Each row comes from the steps of one walk. Every step used is in the known rows, and no mark comes twice. Write the walk behind each row, first mark first.
Known rows
rugo, sesel: [-0.55  0.65 -1.53 -1.37 -1.16  3.38  2.87  0.92  0.59 -0.08  3.38  2.91
 -0.47  0.03 -0.96 -0.47  0.72  1.66 -1.29 -1.64 -2.93  2.02  0.45]
tuva, sibade: [ 2.01  0.06  2.50  0.07 -1.22  0.50  0.76 -0.92 -0.82 -0.85  5.30  1.71
 -1.18  1.71  1.13 -1.55 -1.32  0.34 -0.63  1.62  1.82  2.24 -0.02]
lemak, damep: [-1.16  1.57 -0.54  0.97 -3.18  0.90  2.41  0.59 -0.26  0.48 -0.78  1.49
 -1.63 -0.26  2.79 -1.26  1.13  0.46 -0.68 -0.08 -1.07  1.26  0.77]
mopa, povi, sesel: [ 2.97  1.22  2.97  0.90  2.76  0.98  1.87  0.32 -0.39 -2.53  1.49 -1.94
 -0.42  1.07 -3.05 -2.75 -1.88 -0.18  0.44 -0.96  1.07  1.18 -1.60]
lemak, sesel, sibade: [ 0.90  0.93 -1.17 -0.35 -4.42  1.00 -0.48 -1.74  1.75  0.42 -0.06  0.94
 -0.59  0.86  3.13  0.26  0.60  0.17 -0.26 -0.66  2.09  0.25  1.89]
rugo, sesel, sibade, tuva: [-0.52 -1.79 -2.40 -0.28 -2.61  4.06 -1.39 -1.02  0.26  1.63 -0.26  2.33
  0.83 -0.65  1.22  2.39 -1.23  5.02 -0.90 -1.04 -1.70  0.21  0.36]
sibade, damep, lemak, sesel, rugo: [-0.80  3.37 -1.42 -1.12 -2.73 -1.04 -2.01 -0.62 -0.26  1.97 -2.36  0.50
 -1.17  0.72 -0.87  0.76  2.82 -1.48 -0.47  3.15  2.38  1.83  1.70]
sibade, damep, lemak: [-0.58  0.98  0.80  0.99 -2.35 -0.01 -0.01 -0.65 -3.39  4.29 -3.39 -0.44
  0.08 -5.42  1.17 -0.03  0.19  0.59 -1.34  2.52  1.48  0.66  1.10]
tuva, sibade, damep, lemak, sesel: [ 1.13  2.49 -0.40  0.49 -2.89  0.79  1.09 -1.23  0.65  2.48 -1.31  2.02
 -1.12 -2.91 -1.13  0.10  0.15 -1.73 -2.00  0.90  0.30  4.00  0.85]
rugo, sesel, lemak, damep: [-1.55  3.28 -2.10 -0.36 -3.28  1.25  1.90 -0.16  0.07  0.89 -1.39  2.48
 -1.55 -0.32  1.28 -0.82  2.98 -0.07  1.72 -0.76 -2.90  2.97  0.58]
sibade, damep, lemak, sesel, povi, mopa: [ 0.18 -2.30 -1.40  0.01  2.74 -0.53 -1.15  1.19  0.65  0.41 -2.92 -1.60
  0.22 -0.37  0.09  0.82  0.33 -0.87 -1.70 -1.24  0.78 -1.79  0.24]
lemak, sesel: [ 0.13  1.33 -0.87 -0.26 -2.11  0.73  1.83  0.25  2.69 -0.47  1.63  2.25
 -0.57  0.53 -0.83  0.82  0.34 -1.28 -1.54 -0.15  0.17  2.56  1.06]
tuva, sibade, mopa, povi, sesel: [ 3.33  1.70  3.41  0.45  2.76  2.05  0.89  1.30  0.47 -3.84  2.99 -1.28
 -0.21  0.61 -3.81 -1.66 -3.69  0.21  0.06 -1.61  1.16  1.41 -3.15]
povi, mopa, sibade, sesel: [-0.27 -1.69  1.00  1.16  3.17  0.52  3.36  0.81 -0.11 -1.03  2.01 -0.99
  1.08 -0.28 -2.71 -1.66 -1.75 -1.84 -1.33 -1.46 -3.27 -2.87 -1.49]
mopa, sibade: [ 1.20 -3.21  1.74  1.46  0.23 -2.81  0.61 -1.80 -2.11 -1.25  2.90 -1.57
  0.28  2.43  0.98 -1.48 -1.41  0.11  0.06  1.44 -0.31 -1.27 -0.78]
sibade, damep, lemak, sesel, povi: [-0.60  0.45 -1.49 -1.54 -0.21 -1.56 -2.36 -1.31  1.35  3.46 -3.96  0.67
 -0.12 -2.07  2.17  2.41  2.63 -1.01 -0.33  1.62  0.40  0.66  2.68]
lemak, sesel, sibade, mopa, povi: [ 0.28 -0.85  1.12  1.05 -0.94 -0.62 -2.31  0.86  2.70 -1.91  1.54 -0.01
  0.48  1.22  0.24 -0.37 -3.51  3.27  0.15 -3.30  2.98 -0.65 -1.64]
povi, mopa: [ 0.34 -3.16  0.36  0.99  1.92  0.57  1.20  2.63 -0.62 -2.62  1.58 -1.83
  0.27  1.59 -0.46 -0.74 -1.68  0.68 -1.79 -1.62  1.89 -2.34 -0.93]
lemak, sesel, povi, mopa, sibade: [ 1.96 -4.96  0.21  1.27  3.24 -3.24 -0.51 -1.11 -0.41 -2.17  0.71 -2.91
  0.21  3.60  0.09 -1.05 -1.26 -0.93 -0.26 -0.60 -0.60 -2.56 -1.34]
rugo, sesel, povi: [-1.11 -0.73 -1.83 -2.84  1.06  0.35 -1.18 -0.19  1.35  1.54  0.03  1.59
  0.05  0.43  2.29  1.55  2.69  1.20  0.13  0.00 -1.80 -0.08  2.25]
tuva, sibade, sesel: [-0.17  1.80  1.85 -0.29  0.65  2.56  3.32  0.47  0.77  0.46  4.11  2.52
  0.04 -1.42 -1.70 -1.19 -0.95 -1.60 -1.37  0.04 -1.93  0.64 -0.05]
damep, lemak: [ 0.80 -0.15  1.04  0.68 -2.61 -0.80  0.05 -0.89 -2.47  1.49 -1.79 -1.01
 -1.00 -3.41  1.30 -0.25 -0.51  1.71  0.01  1.99  3.28  0.69  1.53]
lemak, sesel, povi, mopa, sibade, damep: [-0.73 -1.76 -0.15  1.37  2.19 -1.14 -0.29 -0.34 -1.51  2.32 -1.10 -0.92
  1.74 -0.27  0.06 -0.23  0.12 -2.08 -2.42  0.48 -2.65 -1.66 -1.25]
damep, lemak, sesel, povi: [ 0.10 -0.13 -1.32 -1.79 -0.25 -1.95 -2.27 -1.36  1.79  2.08 -3.21  0.42
 -0.61 -1.01  2.31  2.24  2.22 -0.49  0.30  1.45  1.23  0.75  2.89]

Which walk is each row?
[ 0.09  3.53  0.14  0.80 -1.41  0.04  1.41 -0.43 -0.47 -0.31 -2.29  0.11
 -1.48  0.15  0.22 -2.00  1.63 -0.96  2.61 -0.40 -1.00  2.52 -0.44]
mopa, povi, sesel, lemak, damep
[-1.20 -1.42  0.12 -1.33  3.00 -1.84 -0.96 -0.96  0.70  1.73 -0.62 -0.31
  1.07 -0.36  1.64  1.10  1.47 -1.19  0.46  1.17 -2.16 -2.81  1.48]
mopa, sibade, sesel, povi
[-0.66 -2.98 -0.53 -0.46  4.43  0.20  0.02  2.28  0.94 -0.97 -0.66 -1.72
  0.91  0.49 -0.10  0.45 -0.13 -0.47 -1.19 -1.70 -0.08 -3.83  0.04]
sibade, sesel, povi, mopa
[ 1.07  2.42  1.87 -0.23  1.37 -1.17 -0.52 -0.74 -0.93 -1.32  0.12 -1.46
  0.36  0.84 -2.29 -0.77  0.59 -1.11  3.93  0.72  1.70  1.73 -0.67]
mopa, povi, sesel, lemak
[-1.43  3.84 -0.44  0.19 -2.42  0.84  2.07 -0.38  0.12  1.22 -0.98  2.28
 -1.28 -1.12  0.93 -1.20  2.10 -1.72  1.68  0.11 -2.43  2.28  0.32]
tuva, sibade, sesel, lemak, damep
[-0.19  4.05 -0.38  0.12 -1.97  0.94  1.86 -0.19 -0.77 -0.19 -2.21  0.43
 -1.43 -0.59  0.60 -0.96  2.25 -1.63  2.20  0.51 -1.37  2.51  0.04]
povi, sesel, lemak, damep
[ 1.16  1.51 -0.79  0.19 -3.10  0.08  1.31 -0.78  1.42  0.64 -1.26  1.20
 -1.44 -2.03 -0.94  0.53  0.04 -0.78 -1.08  0.43  1.36  3.27  1.47]
damep, lemak, sesel
[ 0.70  1.24  1.54  1.10 -2.40  0.18 -0.21 -1.51 -3.48  4.04 -1.84  0.17
 -0.56 -4.64  1.04 -0.84 -0.35  0.33 -1.38  2.67  1.66  1.79  0.59]
tuva, sibade, damep, lemak
[-2.31  3.72 -1.04  0.15 -2.44  0.72  2.16  0.20  0.14  1.38 -2.08  1.84
 -0.82 -1.63  1.07 -0.57  2.51 -1.49  1.74  0.00 -2.47  1.48  0.67]
sibade, sesel, lemak, damep
[-1.10  0.48 -0.05 -0.56  1.58 -1.10 -0.49  0.34 -0.79 -0.66  0.73 -1.29
  0.07  2.96 -2.05 -0.84  1.24 -1.74  0.06  1.61 -0.01 -2.38 -0.16]
povi, mopa, sibade, sesel, rugo
[-1.06  0.29  0.48 -0.04  1.61 -1.49  0.48 -0.44 -0.74 -0.30  0.55 -0.75
  1.39 -0.13 -2.12 -0.04  0.76 -2.28  2.71  0.45 -1.32 -1.08 -0.53]
povi, mopa, sibade, sesel, lemak
[-1.46  1.23  0.70 -0.37  0.61 -1.62  0.44 -1.01 -0.78  0.52  0.78  0.03
  1.34 -0.64 -1.49  0.35  1.29 -2.25  3.08  1.37 -1.42 -0.38  0.11]
mopa, sibade, sesel, lemak
[ 0.36 -5.70 -1.63  0.94  2.47  0.70 -1.54 -0.80 -0.65 -0.41 -0.02 -0.18
  1.29  1.29 -1.07  1.68 -2.64  3.53 -1.03 -0.93 -3.29 -1.42 -1.79]
rugo, sesel, povi, mopa, sibade, tuva
[ 0.75  2.54  1.77 -0.54  1.45 -0.40 -1.18  0.34 -0.31 -2.16  0.43 -1.26
  0.87  0.20 -2.74  0.44 -0.35 -0.64  3.76  0.20  1.69  1.26 -1.55]
sibade, mopa, povi, sesel, lemak
[ 0.34 -6.06 -0.78  1.44  2.44 -0.37 -2.17 -0.87 -1.01 -0.48 -0.37 -0.98
  1.53  1.32 -0.24  1.93 -2.95  3.33 -0.82  0.03 -1.69 -2.21 -1.57]
sesel, povi, mopa, sibade, tuva
[-0.94 -2.01 -0.36  0.95  2.52 -0.17  0.08 -0.13 -2.22  2.45 -0.51 -0.65
  1.67 -0.40 -0.02 -0.67  0.27 -1.10 -2.39  0.05 -3.67 -1.85 -1.42]
rugo, sesel, povi, mopa, sibade, damep
[ 0.89 -2.92 -1.31 -0.22  2.59 -0.94 -0.99  1.13  1.15 -0.96 -2.16 -1.91
 -0.32  0.67  0.18  0.64  0.01 -0.32 -0.95 -1.41  1.68 -1.71  0.46]
damep, lemak, sesel, povi, mopa
[ 0.00  2.77 -1.25 -1.27 -2.79 -1.41 -1.94 -0.73  0.22  0.56 -1.57  0.27
 -1.76  1.68 -0.79  0.66  2.48 -0.98  0.28  2.98  3.24  1.89  1.88]
damep, lemak, sesel, rugo
[ 0.49  1.58  0.57 -1.21 -1.55  3.79 -1.33  2.33  1.00 -3.00  1.52 -0.35
  1.29 -1.78  0.52  2.92 -2.97  1.47 -0.58 -1.02  1.95 -1.74 -1.63]
povi, sesel, sibade, mopa
[-1.66  2.71 -0.77  0.66 -1.98 -0.27  2.06 -0.65 -0.37  1.02 -1.82  1.18
 -0.78 -0.86  0.88 -1.18  2.16 -1.70  1.99  0.04 -3.19  1.16  0.11]
mopa, sibade, sesel, lemak, damep
[ 0.08 -3.85 -0.41 -0.26  3.51 -0.87 -1.28  1.89  0.15 -1.44 -0.49 -2.25
  0.47  1.88  1.32  0.55 -0.08  0.51 -0.85 -1.10  1.75 -3.37  0.21]
sesel, povi, mopa
[-0.97  0.20  0.12 -1.07 -2.95  2.44 -2.28  2.25  1.20 -2.06  1.87  0.48
  1.55 -1.48  2.33  3.37 -2.68  2.76 -0.78 -0.81  2.56 -2.37 -0.82]
sesel, sibade, mopa
[ 2.44 -4.93  0.23  1.46  2.73 -3.56 -0.77 -1.72 -1.00 -1.59 -0.58 -3.40
 -0.15  2.40  0.11 -1.15 -1.36 -0.68 -0.07 -0.30 -0.05 -2.21 -1.17]
damep, lemak, sesel, povi, mopa, sibade
[ 0.00 -1.41  1.72  1.15 -0.62 -0.77 -2.60  0.98  1.59 -1.79  1.78 -0.66
  0.76  1.13  0.99 -0.62 -3.67  4.01  0.45 -2.81  3.38 -1.61 -1.65]
sesel, sibade, mopa, povi
[ 0.82 -1.25  2.90  1.25  0.56 -0.93 -1.69  1.22  1.44 -2.48  4.30  0.34
  0.23  1.63 -0.78 -1.20 -4.48  3.32 -0.03 -2.24  2.73  0.29 -2.60]
tuva, sibade, mopa, povi
[-2.27  2.75 -0.26 -1.67 -0.17  0.20 -0.49  0.93 -0.16  0.60  0.58  0.51
 -0.04  1.37 -1.18  0.27  2.38 -1.24 -0.02  2.45  0.73 -1.11  1.41]
sibade, sesel, rugo
[-1.32  1.88 -1.25 -1.81 -1.36  0.53  0.11 -0.32 -0.18  0.39  1.46  1.94
  0.31  0.15 -0.83  0.84  2.54  0.19  2.73  0.28 -1.13  2.25  0.82]
rugo, sesel, lemak
[ 0.05 -3.33 -1.53 -0.94  3.56  0.68 -0.29  1.99  0.84 -1.37  0.02 -1.05
  0.19  1.79  0.14  0.27  0.35  0.84 -1.14 -2.44 -0.45 -2.31 -0.09]
rugo, sesel, povi, mopa
